Every row comes from one small tree of marks. Brackets hold a mark, then the marks that hang from it, in the order of their numbers. Every link used is in the known rows. Which tree was each row made from?
Known rows
[z549 z171 z244 [z295 [z989 [z335 z920]]]]: [ 1.48 -3.63 -0.69  2.04  0.12  1.07 -2.47 -2.95  5.23 -0.39 -4.06  0.97
  0.78 -5.97 -2.65 -3.13 -2.79 -1.45  3.17  0.19 -1.45  1.12 -0.21  1.18
  1.13  7.01]
[z295 [z989 z171 z335 z585]]: [ 1.07  1.67  1.32 -2.50 -2.63 -1.99 -0.28 -1.58  3.80 -2.27 -1.77  1.34
  0.77 -2.52 -2.30 -5.69 -0.42  2.73  1.62  1.02 -1.32  2.58 -0.90  1.42
 -0.37  0.36]
[z920 [z335 z549] z585]: [ 1.11  0.09  1.53 -0.65  0.36  0.18  2.22  0.14  0.35 -2.06 -1.74  0.41
  1.63  3.44  0.67  1.63  1.68 -1.08  0.99  0.63 -0.73 -1.41  0.64 -4.77
  0.41 -3.22]
[z549 z171]: [ 0.35 -1.83  0.79 -0.60  2.01 -0.04 -0.38 -2.79  3.23 -0.62 -5.50  0.20
  0.30 -1.55 -3.61 -2.33  0.82 -1.29  3.40  1.02 -0.14 -1.48 -0.62 -2.59
  1.49 -0.63]
[z989 z171 z295 z585]: [ 0.15  1.14  2.28 -3.08 -0.44 -2.77 -1.48 -1.74  2.34 -2.05 -3.31  0.95
 -1.23 -1.06 -0.71 -3.11  0.99  1.15 -0.23  1.35  2.25  3.31 -1.32  3.56
  0.45 -3.09]
[z335 z549]: [ 0.81 -1.04  1.56 -1.47  3.10  0.47 -1.71 -2.30  0.78 -0.97 -4.21  0.88
  0.77  2.40 -1.12  0.02  0.71  0.02  2.03  0.91  0.47 -2.38 -0.30 -3.93
  0.17 -2.80]
[z989 z171 z335]: [ 0.58  1.00  1.30 -1.47 -1.85 -1.85 -0.08 -1.44  2.98 -2.04 -2.59  1.17
  0.83  0.33 -2.03 -3.54 -0.69  3.11  1.43  0.14  0.22  1.62 -0.39 -1.50
  0.28 -3.15]
[z295 [z989 z171 z585]]: [ 0.55  0.63  1.52 -3.03 -0.43 -1.66 -1.44 -2.37  4.25 -1.30 -3.37  1.21
  0.94 -2.05 -2.78 -5.04  0.88  1.05  1.83  1.53 -1.02  0.98 -1.57  1.26
  0.32 -0.06]
[z920 [z335 [z549 z244]] z585]: [ 0.99 -0.94  0.94 -0.75  0.65  0.35  1.01  0.66  2.08 -2.18 -1.45  0.86
  1.90  2.15  0.44  1.90  0.53 -1.69  1.13  0.22 -0.58 -1.68  0.58 -4.16
  0.21 -0.21]
[z989 z171 z295 z335]: [ 0.60  1.84  1.77 -1.12 -1.70 -3.11 -1.05 -1.66  1.75 -1.46 -2.55  1.09
 -0.51  1.01  0.98 -3.15 -1.16  2.69  0.43  0.60  2.06  3.73 -0.37  0.00
 -0.35 -3.21]
[z335 [z549 z171 z244 [z295 z989]] z920]: [ 1.41 -2.87  0.37  1.53  3.19  2.48 -4.77 -4.48  3.44  0.33 -3.28  0.58
  0.57 -3.34 -1.56  0.02 -1.89 -2.63  1.89  0.43 -0.51 -1.03  0.09 -0.53
  0.59  3.59]
[z989 z295 z585]: [ 0.43  0.04  1.63 -2.77  0.15 -1.67  1.76 -1.00  0.96 -2.77 -3.58  0.67
 -1.92 -0.97  0.39 -2.30  1.65  0.13  0.37  1.18  0.76  2.27 -1.31  3.70
  0.48 -0.81]
[z920 [z335 [z549 z295]]]: [ 0.92 -1.77  2.21 -0.37  1.46  1.70 -1.50 -1.56 -0.15 -1.02 -5.43  1.07
  1.41  2.12 -0.91  1.03 -0.10  0.54  1.05 -0.03 -1.01 -1.31  0.08 -2.11
  1.14 -2.08]
[z335 [z549 z171 z244] z920]: [ 0.73 -1.62  0.56 -0.24  3.58  2.09 -3.10 -3.75  3.60 -0.73 -1.94  0.38
 -0.09 -1.99 -1.44  0.95 -1.10 -2.40  1.55 -0.07  0.01 -2.16  0.01 -1.92
  0.27  1.03]
[z295 [z989 z335]]: [ 1.11  0.33  0.68 -1.28 -1.01 -1.11  1.55 -1.62  2.66 -1.28 -2.78  1.09
  0.99 -0.37 -0.61 -4.44 -0.39  1.43  2.88  0.76 -2.31  0.46 -0.74 -1.44
 -0.21  1.67]
[z295 [z989 z171 [z585 z964]]]: [ 0.65  0.99  0.49 -3.20 -0.49 -2.10  0.27 -2.59  2.80 -2.19 -1.86  1.30
  1.26 -1.02 -3.37 -5.50  1.52  0.13  1.67  1.84 -0.33  1.07 -1.48 -0.55
  0.42 -1.16]
[z335 z549 z920]: [ 0.66  0.10  1.43 -1.22  2.80  1.66  0.15 -3.44  0.60 -1.27 -1.62  0.23
 -0.31  1.64  0.20  0.89  0.89 -0.66  0.52  0.04 -0.68 -1.92 -0.25 -1.88
  0.27 -3.22]
[z295 [z989 z171 [z335 [z920 z585]]]]: [ 1.06  2.18  0.63 -0.78 -2.32 -1.74  1.62 -2.23  3.61 -1.42  0.22  0.56
  0.99 -0.57  0.09 -4.14  0.05  0.95  1.37  0.80 -1.78  1.95 -0.38 -0.95
 -0.24 -0.85]
[z295 [z989 z171 [z335 z920] z585]]: [ 0.99  2.41  1.18 -2.27 -2.88 -1.29  0.82 -2.34  3.68 -2.44 -0.21  0.92
  0.06 -3.00 -1.53 -5.16 -0.25  2.30  0.72  0.46 -2.18  2.84 -0.86  2.71
 -0.27  0.18]
[z549 z171 z244 [z295 z989]]: [ 1.11 -5.06 -0.39  1.39  2.16  0.69 -4.32 -2.90  5.65  0.57 -6.66  1.13
  1.46 -5.22 -3.64 -3.06 -1.96 -2.39  4.08  1.03 -0.67 -0.47 -0.78  0.18
  1.58  6.95]
[z920 [z335 [z549 z171 z295]] [z585 z964]]: [ 1.64 -1.04  0.04  1.31  0.33  0.37  2.39 -1.04 -1.10 -2.40 -1.78  0.23
  2.10  2.52 -1.51  0.93  1.77 -3.12  1.38  1.43  0.77 -0.47  1.14 -6.64
  1.32 -3.61]
[z295 [z989 z171 [z335 z549 z920] z585]]: [ 1.34  2.56  1.72 -2.01 -1.93 -0.73 -1.24 -2.79  2.86 -2.12  0.07  1.08
  0.33 -2.08 -1.24 -3.95 -0.83  2.32  0.40  0.69 -1.22  2.35 -0.37  1.16
 -0.95 -0.83]

Which tree is each row?
[ 1.24  0.57  1.08 -1.34 -0.12 -1.26 -4.03 -2.29  4.25 -0.49 -2.17  1.80
  1.98 -0.56 -1.26 -3.60 -2.29  1.72  2.27  0.83 -0.27  0.53 -0.27 -2.59
 -1.03  1.50] -> [z295 [z989 z171 [z335 [z549 z244]]]]
[ 0.74  0.31 -0.34 -1.23 -1.06 -1.00  6.91  0.36 -0.25 -3.67 -0.17  0.38
  1.66  3.55 -0.42 -0.52  3.20 -2.25  1.09  0.81 -0.89 -0.57  0.05 -5.25
  1.33 -3.56] -> [z920 z335 [z585 z964]]
[ 1.34 -2.60  0.05 -0.29 -1.51 -0.58 -2.78 -1.18  5.11 -1.91 -3.71  1.94
  1.23 -4.71 -2.76 -4.15 -2.29  1.08  1.87  0.35 -0.75  2.55 -0.90  3.54
  0.63  5.53] -> [z549 z244 [z295 [z989 z171 z335 z585]]]
[ 1.29 -0.30  1.62 -0.25  1.31  1.39 -2.65 -4.12  1.11 -0.95 -2.26  0.58
  0.21 -1.09 -0.94 -0.90  0.09 -0.06  0.16  0.77 -0.71  0.60 -0.34  1.27
  0.52 -1.74] -> [z335 [z549 [z295 [z989 z171 z585]]] z920]
[ 0.80  3.07  1.15 -0.19 -2.79 -2.86  2.29 -1.58  1.49 -2.25  1.10  0.18
 -1.13  0.86  2.90 -1.95  0.00  1.08 -0.78  0.40  1.32  4.58  0.09  0.74
 -0.30 -4.01] -> [z989 z171 z295 [z335 [z920 z585]]]
[ 1.33 -3.09  1.32  1.24  3.34  1.36 -4.10 -3.47  0.87  0.01 -6.46  0.52
  0.91 -0.33 -3.03 -0.13 -0.27 -1.07  2.69  1.32  1.23 -1.40  0.25 -3.30
  1.20 -1.39] -> [z335 [z549 z171 z295]]
[ 1.55  2.28  0.66 -2.34 -1.79 -1.83 -0.52 -2.22  1.62 -2.84 -0.17  1.57
  1.36 -0.55 -2.58 -4.91 -0.26  1.83  1.22  1.56  0.27  2.14 -0.33 -1.98
 -0.92 -1.54] -> [z295 [z989 z171 [z335 z549] [z585 z964]]]
[ 0.82 -5.52 -0.35  1.41  2.37  1.00 -3.33 -2.38  4.90 -0.40 -6.92  0.92
  0.88 -4.48 -4.07 -1.57 -1.37 -2.36  3.49  0.47  0.27 -0.69 -0.61  0.09
  2.14  4.96] -> [z549 z171 z244 z295]
[ 1.10  2.49 -0.24 -0.87 -2.40 -2.14  3.02 -2.47  2.48 -2.17  1.40  0.64
  1.25  0.22 -0.31 -4.46  0.60  0.27  1.25  1.02 -1.19  2.04 -0.35 -2.50
 -0.15 -1.73] -> [z295 [z989 z171 [z335 [z920 [z585 z964]]]]]
[ 1.39 -2.46 -0.13  1.19  1.97  1.68  0.26 -1.89  1.74 -1.86 -0.69  0.27
  0.43 -0.18  0.88  2.11  0.24 -2.94  0.55  0.18  0.09 -0.79  0.32 -0.85
  0.73  0.69] -> [z335 [z549 z244 z295] [z920 z585]]
[ 0.89  3.39  0.30 -0.36 -2.87 -3.20  3.65 -1.81  0.44 -3.06  2.25  0.27
 -0.91  1.60  2.56 -2.30  0.57  0.28 -0.92  0.67  1.97  4.70  0.20 -0.82
 -0.23 -4.98] -> [z989 z171 z295 [z335 [z920 [z585 z964]]]]
[ 1.45 -1.17  0.64  1.33  1.59  1.43  1.73 -2.47 -0.30 -1.73 -1.10 -0.25
  0.05  1.50  0.94  1.73  1.64 -2.15  0.34  0.73 -0.10 -0.44  0.38 -1.61
  0.91 -2.98] -> [z335 [z549 z295] [z920 z585]]
[ 1.49 -0.56  0.52 -0.40  0.51 -0.26 -2.54 -2.28  3.80 -0.55 -2.84  1.29
  1.43 -1.78 -1.49 -3.18 -2.15  0.36  3.29  0.87 -0.99 -0.25 -0.01 -2.89
 -0.82  3.66] -> [z295 [z989 [z335 [z549 z171 z244]]]]
[ 1.49  0.97  0.90 -0.19  0.03  0.29 -0.49 -3.36  2.30 -0.73 -1.41  0.53
  0.56 -1.27 -0.51 -2.84 -1.16  0.46  2.23  0.64 -1.92  0.19  0.09 -2.16
 -0.61  0.91] -> [z295 [z989 [z335 [z549 z171] z920]]]
[ 1.42  1.91  1.80 -2.22 -1.65 -1.47 -2.37 -2.03  2.99 -1.89 -1.59  1.49
  1.08 -1.61 -2.12 -4.46 -0.95  2.74  1.36  1.23 -0.49  2.05 -0.38 -0.17
 -1.00 -0.38] -> [z295 [z989 z171 [z335 z549] z585]]
[ 1.33  0.28  0.17 -0.03  0.46 -0.13  3.05 -0.95 -0.50 -2.60 -0.48  0.19
  2.02  3.13 -1.32  0.77  2.07 -3.02  1.45  1.34  0.62 -1.27  1.00 -7.73
  0.74 -4.15] -> [z920 [z335 [z549 z171]] [z585 z964]]
[ 1.29 -0.76 -0.42 -0.09  0.83  0.05  1.84 -0.43  1.20 -2.72 -0.20  0.69
  2.25  1.80 -1.35  1.12  1.00 -3.72  1.58  0.93  0.77 -1.41  0.96 -7.14
  0.52 -1.05] -> [z920 [z335 [z549 z171 z244]] [z585 z964]]
[ 1.55 -4.23 -0.60  1.82  0.30  0.48 -3.48 -2.38  5.37 -0.25 -5.43  1.22
  1.40 -5.62 -3.40 -3.58 -2.98 -1.09  3.94  0.66 -0.86  0.82 -0.19  0.28
  1.07  7.40] -> [z549 z171 z244 [z295 [z989 z335]]]
[ 1.59  1.30  0.11 -2.16 -1.75 -0.64  3.56 -0.75 -0.91 -5.25  0.48  1.21
  0.00  0.21 -2.32 -2.63  0.77  1.51  0.63  0.73  0.64  1.62  0.16 -2.07
 -0.43 -2.65] -> [z989 [z335 z549] [z585 z964]]
[ 0.80  2.45  2.02 -2.31 -3.27 -3.21  0.07 -0.84  1.98 -3.28 -1.54  1.20
 -1.36 -1.56 -0.13 -3.94 -0.56  3.27 -0.51  0.71  1.80  5.34 -0.51  3.80
 -0.41 -2.56] -> [z989 z171 z295 z335 z585]
[ 0.93  2.91  0.72 -2.47 -3.35 -3.67  2.18 -1.13  0.25 -4.39  0.30  1.26
 -0.94 -0.34 -0.74 -4.51  0.30  2.16 -0.72  1.16  2.78  5.51 -0.47  1.36
 -0.28 -3.99] -> [z989 z171 z295 z335 [z585 z964]]
[ 1.16  0.91 -0.30 -0.54  1.61  0.45  4.37 -2.47 -0.87 -2.97  1.86 -0.18
  0.26  3.15  0.81  1.04  2.74 -3.06  0.30  0.96  0.36 -1.27  0.31 -4.93
  0.29 -4.90] -> [z335 z549 [z920 [z585 z964]]]
[ 0.80  1.92  1.01 -1.34 -1.70 -1.27  0.05 -3.02  3.61 -0.98 -0.99  0.86
  0.82 -0.94 -0.61 -4.50 -0.72  1.86  1.42  0.37 -1.92  1.61 -0.75 -0.22
 -0.21 -0.46] -> [z295 [z989 z171 [z335 z920]]]
[ 1.24  2.68  2.63 -1.95 -1.99 -2.52 -2.49 -1.30  0.84 -2.80 -1.23  1.36
 -1.04 -0.46  0.28 -2.43 -1.22  3.31 -0.79  1.02  2.88  4.70  0.12  1.82
 -1.24 -3.50] -> [z989 z171 z295 [z335 z549] z585]
[ 1.12 -0.22  1.49  0.14  0.61  0.38  0.95 -0.62  1.24 -1.53 -2.40  0.07
  1.59  1.86 -0.64  1.26  1.25 -1.89  1.64  0.99 -0.24 -1.40  0.98 -5.36
  0.59 -2.62] -> [z920 [z335 [z549 z171]] z585]
[ 1.47  0.78  1.43 -1.96 -1.66 -0.18  1.44 -0.38  0.63 -4.10 -1.35  1.11
 -0.37 -1.00 -1.74 -1.97 -0.10  2.62  0.86  0.34 -0.23  1.43  0.10  0.28
 -0.53 -1.29] -> [z989 [z335 z549] z585]
[ 1.08 -3.16 -0.62 -0.96  0.21 -0.62 -2.39 -1.87  4.34 -1.86 -3.80  1.90
  1.57 -3.60 -3.43 -3.97 -0.72 -0.96  1.91  1.00  0.05  1.30 -1.34  2.01
  1.22  4.39] -> [z549 z244 [z295 [z989 z171 [z585 z964]]]]
[ 1.51 -1.79 -0.53  0.39  0.39  0.40  2.49  0.09 -0.26 -3.09 -0.84  0.97
  2.35  2.84 -0.27  1.53  1.11 -2.94  0.86  0.70  0.51 -0.76  0.76 -5.33
  0.96 -1.00] -> [z920 [z335 [z549 z244 z295]] [z585 z964]]
[ 0.28  1.61  1.03 -3.23 -0.52 -3.27  0.64 -2.08  0.68 -3.26 -1.59  1.08
 -0.81  0.20 -1.30 -3.64  1.89  0.07 -0.46  1.74  3.04  3.51 -1.26  1.21
  0.54 -4.55] -> [z989 z171 z295 [z585 z964]]
[ 1.10 -1.25 -0.02  0.60  2.56  1.31 -0.65 -2.54  3.60 -1.42  0.06 -0.17
  0.25 -1.42 -0.43  1.60  0.11 -3.83  1.44  0.49  0.36 -1.59  0.51 -3.06
  0.26  0.73] -> [z335 [z549 z171 z244] [z920 z585]]
[ 1.26  0.78  0.76 -2.23 -2.23 -1.11  2.33 -0.99  2.67 -2.75 -1.88  1.12
  0.23 -2.44 -1.50 -5.02  0.12  1.88  2.12  0.84 -2.49  1.71 -0.89  1.46
 -0.27  2.24] -> [z295 [z989 z335 z585]]
[ 1.61  2.56  0.18  0.29 -1.10 -1.42  4.22 -1.60 -1.94 -3.20  2.39  0.16
 -1.21  2.85  3.87  0.05  0.45 -0.70 -0.57  0.76  1.57  2.89  0.85 -2.44
 -0.92 -3.73] -> [z989 z295 [z335 z549 [z920 [z585 z964]]]]
[ 1.26  0.51 -0.37  0.53  2.05  0.69  2.68 -3.39  0.21 -2.24  1.12 -0.60
  0.25  1.23 -0.81  0.71  2.22 -3.96  1.12  1.37  0.92 -1.22  0.71 -5.84
  0.54 -4.17] -> [z335 [z549 z171] [z920 [z585 z964]]]
[ 0.83 -3.85  0.08 -0.03  1.31 -0.27 -4.37 -2.23  5.33  0.09 -5.62  1.79
  1.96 -2.72 -2.47 -3.12 -1.63 -0.58  2.67  0.69 -0.38  0.21 -1.25  1.18
  1.21  4.78] -> [z549 z244 [z295 [z989 z171]]]
